What can hang from each mark:
Q754: Q445
Q428: Q67 Q994
Q143: Q428 Q874 Q994
Q67: Q428
Q994: Q143 Q428 Q874
Q874: Q67 Q445 Q994

Every row comes from one small tree of marks. Brackets hold a mark, then the marks that hang from it, in the order of their numbers. Every link used is in the known rows. Which tree was each row made from?
Known rows:
(Q143 (Q874 Q67 (Q994 Q428))): [  6.6 -15.0   3.6  27.1   1.8  -1.6   5.6  47.4  15.1  34.1 -42.6   0.4
 -37.8 -25.3   3.5  -0.9   9.6 -11.1  15.1]
(Q994 Q143 (Q428 Q67) (Q874 Q445)): [  4.5 -23.8  -8.8  31.3 -19.0 -12.1  -3.3  40.7   7.5  11.6 -40.0   9.9
 -20.6  -4.1 -45.4  -9.8  27.7 -26.1 -10.8]
(Q143 Q874 (Q994 (Q428 Q67))): [  9.8 -23.1   1.1  33.5   3.7   2.1   3.8  38.9  17.1  21.8 -29.6   1.8
 -17.8 -17.5  -9.5  -6.8   6.7 -23.4  13.3]
(Q143 (Q874 Q445)): [  2.3 -14.8  -9.3  25.4   4.2 -13.8  -1.8  28.2   4.1  24.3 -43.6  -6.3
 -14.1  -9.5  -8.1 -13.3  -5.6 -22.7   5.2]
(Q67 (Q428 Q994)): [  2.6   3.5 -22.0  19.3   0.3  -6.4  -6.3  30.8  14.4  17.5 -39.5 -15.0
 -26.9   1.5  13.5  -5.2  -2.8 -11.7   0.1]
(Q67 (Q428 (Q994 Q143 (Q874 Q445)))): [ -6.4 -19.8 -13.6  33.3 -10.3 -22.1 -11.9  29.9  15.1  12.8 -37.5  -4.8
 -34.0   9.7 -25.2 -10.8  12.6 -16.3 -16.9]
(Q428 Q67 Q994): [ -0.4  -2.4 -10.0  23.5  -7.0  -4.2 -12.6  39.5  16.6  22.1 -42.3 -11.3
 -16.3  -5.6  25.2   7.1   4.6  -8.0   5.1]
(Q143 (Q428 Q67) (Q994 Q874)): [ -5.2 -21.0  -1.0  29.4 -15.9   4.8  -9.6  41.7  10.1  33.1 -31.2  14.4
 -17.7 -20.3 -32.5  -5.6  12.0 -16.0   5.6]
(Q428 Q67): [  4.1   1.2 -14.3  12.1 -11.7  -2.1  -5.8  37.9  10.4  22.5 -44.7  -8.4
  -4.2  -8.9  -1.4   2.5   9.5 -16.6   3.0]
(Q874 (Q67 Q428) Q445 Q994): [ 18.5   2.3 -12.4  33.6 -21.0   4.7   3.3  24.6  14.6  35.0 -53.3   4.8
 -24.5 -20.1  -9.3   4.0   9.5  -8.3   1.0]
(Q428 Q67 (Q994 Q143 (Q874 Q445))): [ -9.5 -25.0  -2.1  38.5 -17.9 -18.9 -17.6  37.2  17.3  18.7 -40.1   0.5
 -21.3   2.5 -12.8   0.2  19.6 -14.3 -11.5]
(Q874 Q67 Q445 (Q994 Q143 Q428)): [  9.8 -18.8  -2.5  31.0 -23.1   1.8  10.9  27.8   8.9  25.8 -49.7  10.5
 -25.2 -29.6  -5.0   9.3  27.9 -10.7  -1.2]
(Q754 Q445): [  1.4  10.4 -23.2  15.4   1.5 -20.7  11.6  32.3  -1.1  29.7 -52.2  -5.8
 -12.5 -15.8  -9.0  -3.9   2.4 -30.4  11.4]
(Q874 Q445 (Q994 (Q143 Q428))): [ -5.6 -19.9  -1.2  24.0 -28.1  -4.1   0.4  24.4   0.9  26.6 -40.3  12.3
 -15.7 -27.9   6.0  -0.6  16.8   9.2  -1.2]
(Q67 Q428): [  5.1   6.6 -25.3   8.2  -4.7  -4.7   0.5  30.6   8.5  17.1 -42.9 -12.7
 -15.5  -2.6 -14.3  -9.3   2.0 -19.2  -1.5]
(Q994 Q143 Q428 (Q874 Q445)): [ -4.5 -27.1 -14.5  22.7 -10.8 -15.7   3.7  34.2  -1.4  11.1 -40.7   4.1
 -23.9  -7.1 -41.4 -14.4  22.7 -34.4 -11.3]
(Q994 Q428): [  5.7  -5.2 -22.8   9.6   0.4  -0.9  10.3  35.2  -1.8  15.3 -42.6  -6.5
 -18.7 -15.9  -2.1  -8.4   6.8 -27.5   5.7]
(Q994 Q143): [-10.8 -12.5 -11.9   1.4  -9.4 -11.0   0.3  29.3   6.0  14.2 -41.6 -13.0
  -6.5  -6.7  -8.4   2.1  18.4 -19.6  -7.6]
(Q994 Q143 Q428 Q874): [-12.2 -24.3 -12.5   8.8  -4.9 -14.4   2.8  45.0   3.0  10.6 -36.0  -4.8
 -27.1  -3.9 -35.8 -12.3  25.8 -32.2  -9.8]
(Q143 (Q994 Q428 (Q874 Q67))): [  3.3 -23.5  -7.6  29.5  -2.6   8.3   8.5  38.6   8.5  31.8 -40.8   8.4
 -31.1 -24.9 -39.6  -1.6  18.5 -43.1   4.5]
(Q994 Q143 Q874): [-20.7 -20.6  -9.1   3.2  -8.0 -19.9  -4.9  39.8   6.5  17.9 -38.4 -11.3
 -17.3   0.3 -34.5  -5.9  22.9 -27.8 -12.6]
(Q67 (Q428 (Q994 Q143))): [ -4.4  -8.1 -13.9  16.4  -5.8 -13.2  -7.7  30.3  19.0   9.8 -35.4 -15.3
 -24.3   5.2   6.7  -1.3  10.9  -6.3  -9.4]
(Q143 Q994): [ -5.3 -14.9 -12.2  13.3  -4.8   4.1   9.3  19.3   4.9  26.6 -40.0  -7.4
  -4.5 -21.9   5.1   2.6   7.8 -30.6   3.5]
(Q874 Q994): [ -8.3  -4.6  -8.9   7.5 -11.7  -6.6   5.7  30.3   5.6  31.7 -44.5 -12.6
 -13.4 -19.7  24.4   4.0  10.6  -9.5   4.9]

Which tree is each row?
[  4.0 -23.5   6.7  36.4 -15.9  -9.3 -15.5  38.6  13.5  18.2 -34.9  15.1
 -13.5 -10.6 -26.3 -10.8   7.0   6.6   1.4] => (Q994 (Q143 (Q428 Q67) (Q874 Q445)))
[ 12.3 -25.0  -0.5  34.7  -7.4 -12.2  -2.7  39.7  14.7   9.1 -36.7   7.0
 -17.8  -6.6 -25.0 -11.1  15.2 -13.2  -0.6] => (Q994 (Q143 (Q874 Q445)) (Q428 Q67))
[ 19.7   1.8 -18.7  41.1  -8.5   3.2  -7.5  25.8  16.7  26.2 -51.6   1.9
 -30.0  -9.7  -2.8   2.8  -1.8 -12.4   0.8] => (Q874 (Q67 (Q428 Q994)) Q445)
[ -0.7 -26.3   6.9  41.5  -0.6 -12.4 -12.2  31.1  21.9  24.6 -43.8  -0.2
 -29.1  -8.6  -2.2   5.7   7.1 -10.3  -0.1] => (Q428 (Q994 (Q143 (Q874 Q67 Q445))))
[-12.3 -18.9  -3.7  11.7 -11.4 -10.5  -8.0  44.0  14.0  26.2 -46.3  -2.8
 -22.6  -6.1 -46.6   3.7  26.7 -27.7 -10.4] => (Q994 Q143 (Q874 Q67))
[  2.6 -11.0 -14.1  20.0  -6.7  -7.0  -4.2  52.7   7.3  19.1 -39.3   0.5
 -25.5  -5.8 -32.6 -12.0  16.7 -29.2   1.8] => (Q994 (Q428 Q67) Q874)
[ 11.0 -15.2 -16.3  33.7 -12.5  -6.5  -1.9  42.4   2.9  19.2 -44.0   8.4
 -23.3  -9.2 -36.4 -13.9  14.1 -29.7  -0.8] => (Q994 (Q428 Q67) (Q874 Q445))
[ 11.4 -25.0   6.5  47.2 -10.0   5.9  -7.0  29.9  12.3  32.0 -32.4  19.6
 -12.2 -25.8 -14.8  -8.0  -3.8  -4.7  13.4] => (Q143 (Q428 Q67) (Q874 Q445) Q994)
[  8.2 -10.7 -15.3  26.4 -14.1  -2.8  15.3  25.0  -1.9  25.0 -46.3   2.3
 -21.1 -27.0  16.5  -4.6  11.2 -14.6   5.7] => (Q874 Q445 (Q994 Q428))
[ 18.1  -7.4  -6.4  47.6   5.2  -6.2 -12.8  33.0  23.8  28.3 -45.2  -0.2
 -38.9  -4.1  -8.0  -5.9  -9.9  -9.7   5.2] => (Q143 (Q874 (Q67 (Q428 Q994)) Q445))
[ -8.8 -13.1  -4.1  32.1 -10.2  -7.8 -23.3  54.1  12.4  28.9 -33.3   5.8
 -33.3  -6.9  -7.0  -6.0   4.2  -2.3   5.5] => (Q143 (Q428 Q67 (Q994 Q874)))
[ -8.5 -24.8  -2.9  37.4 -11.0 -13.5 -13.1  34.4  15.0  26.8 -47.8   2.8
 -31.8  -6.6 -21.7   5.7  19.5 -22.5 -10.2] => (Q428 (Q994 Q143 (Q874 Q67 Q445)))
[  5.3 -10.9   1.4  24.7   2.5   3.4 -11.5  45.7  10.6  34.2 -41.3   8.6
 -29.9 -22.2 -23.8  -7.3  -4.5  -6.9  13.2] => (Q143 Q428 (Q874 Q67))
[  8.6  -5.1  -8.0  19.8 -11.0   7.8  10.9  40.1   8.9  33.3 -49.0   1.1
 -31.0 -31.1   7.5   7.6  18.2 -15.5  10.4] => (Q874 Q67 (Q994 Q428))
[ -1.8 -15.2  -9.6  40.9 -11.2 -14.2 -16.3  38.7  13.3  26.8 -43.4  -0.7
 -25.0  -1.4  -2.8  -2.8   6.3 -17.4  -2.7] => (Q428 Q67 (Q994 (Q874 Q445)))
[  1.6 -14.9  -0.6  17.8 -17.0   3.2   8.9  38.5  13.1  25.3 -45.1   2.7
 -27.3 -26.4  -2.1  10.8  31.1 -10.3   0.1] => (Q874 Q67 (Q994 Q143 Q428))
[ 11.9 -27.5 -10.2  42.0  -8.7   9.3  10.0  29.4   4.3  32.3 -45.4  16.4
 -28.8 -29.0 -43.1  -2.8  15.8 -43.9   3.0] => (Q143 (Q994 Q428 (Q874 Q67 Q445)))
[  7.5 -16.3   2.0  50.2  -3.9  -5.7 -21.1  40.7  14.8  26.9 -34.6  12.2
 -29.1 -13.2  11.3  -9.4 -11.4   8.1  13.3] => (Q143 (Q428 Q67 Q994) (Q874 Q445))
[ -4.5 -18.2   4.6  15.7   0.5  -9.3  -7.6  40.7  20.0  24.3 -43.4  -5.8
 -19.6  -8.7 -26.4   2.3  14.8 -16.8  -0.6] => (Q994 (Q143 (Q874 Q67)))
[ -5.8 -26.2 -12.0  20.9  -0.2   0.1  11.1  34.0   1.5  23.3 -33.7  -0.6
 -24.6 -17.7 -28.7 -10.7  14.9 -42.3   1.3] => (Q143 (Q994 Q428 Q874))
[  4.2  -4.9  -8.8  23.8  -8.8  -2.3 -10.5  34.9  25.8  16.9 -42.6  -6.9
 -29.5  -1.6  -7.6   9.5  14.8  -7.0  -7.4] => (Q874 (Q67 (Q428 (Q994 Q143))))
[  2.9 -24.7  -2.5  43.9 -20.9   5.0  -8.6  33.0   5.2  33.9 -35.4  22.8
 -15.6 -24.2 -37.0  -7.5   9.3 -16.3   3.2] => (Q143 (Q428 Q67) (Q994 (Q874 Q445)))
[  7.8  -5.6  -5.8  28.8 -20.5   3.0   4.6  24.5   7.8  41.4 -56.1   3.6
 -17.3 -30.1   6.7  11.5  12.8 -11.8   4.5] => (Q874 Q67 Q445 Q994)
[  5.4 -24.4   6.7  36.3  -9.1  -1.5 -10.1  36.1  11.6  27.0 -42.0  18.0
 -23.2 -20.5 -32.9  -5.0   6.3  -2.3   2.1] => (Q994 (Q143 Q428 (Q874 Q67 Q445)))
[-10.6 -19.4   0.0  17.8 -15.0  -1.7 -13.6  49.2   8.5  28.2 -40.8  12.3
 -29.8 -15.6 -51.8  -2.1  22.4 -12.5  -5.7] => (Q994 (Q143 Q428) (Q874 Q67))
[ -2.9 -11.1  -9.0  16.1 -12.1  -9.7  -9.9  44.1  19.4  21.6 -43.5  -1.5
 -29.2   1.7 -64.1  -4.7  24.1 -23.7 -13.8] => (Q994 Q143 (Q874 (Q67 Q428)))
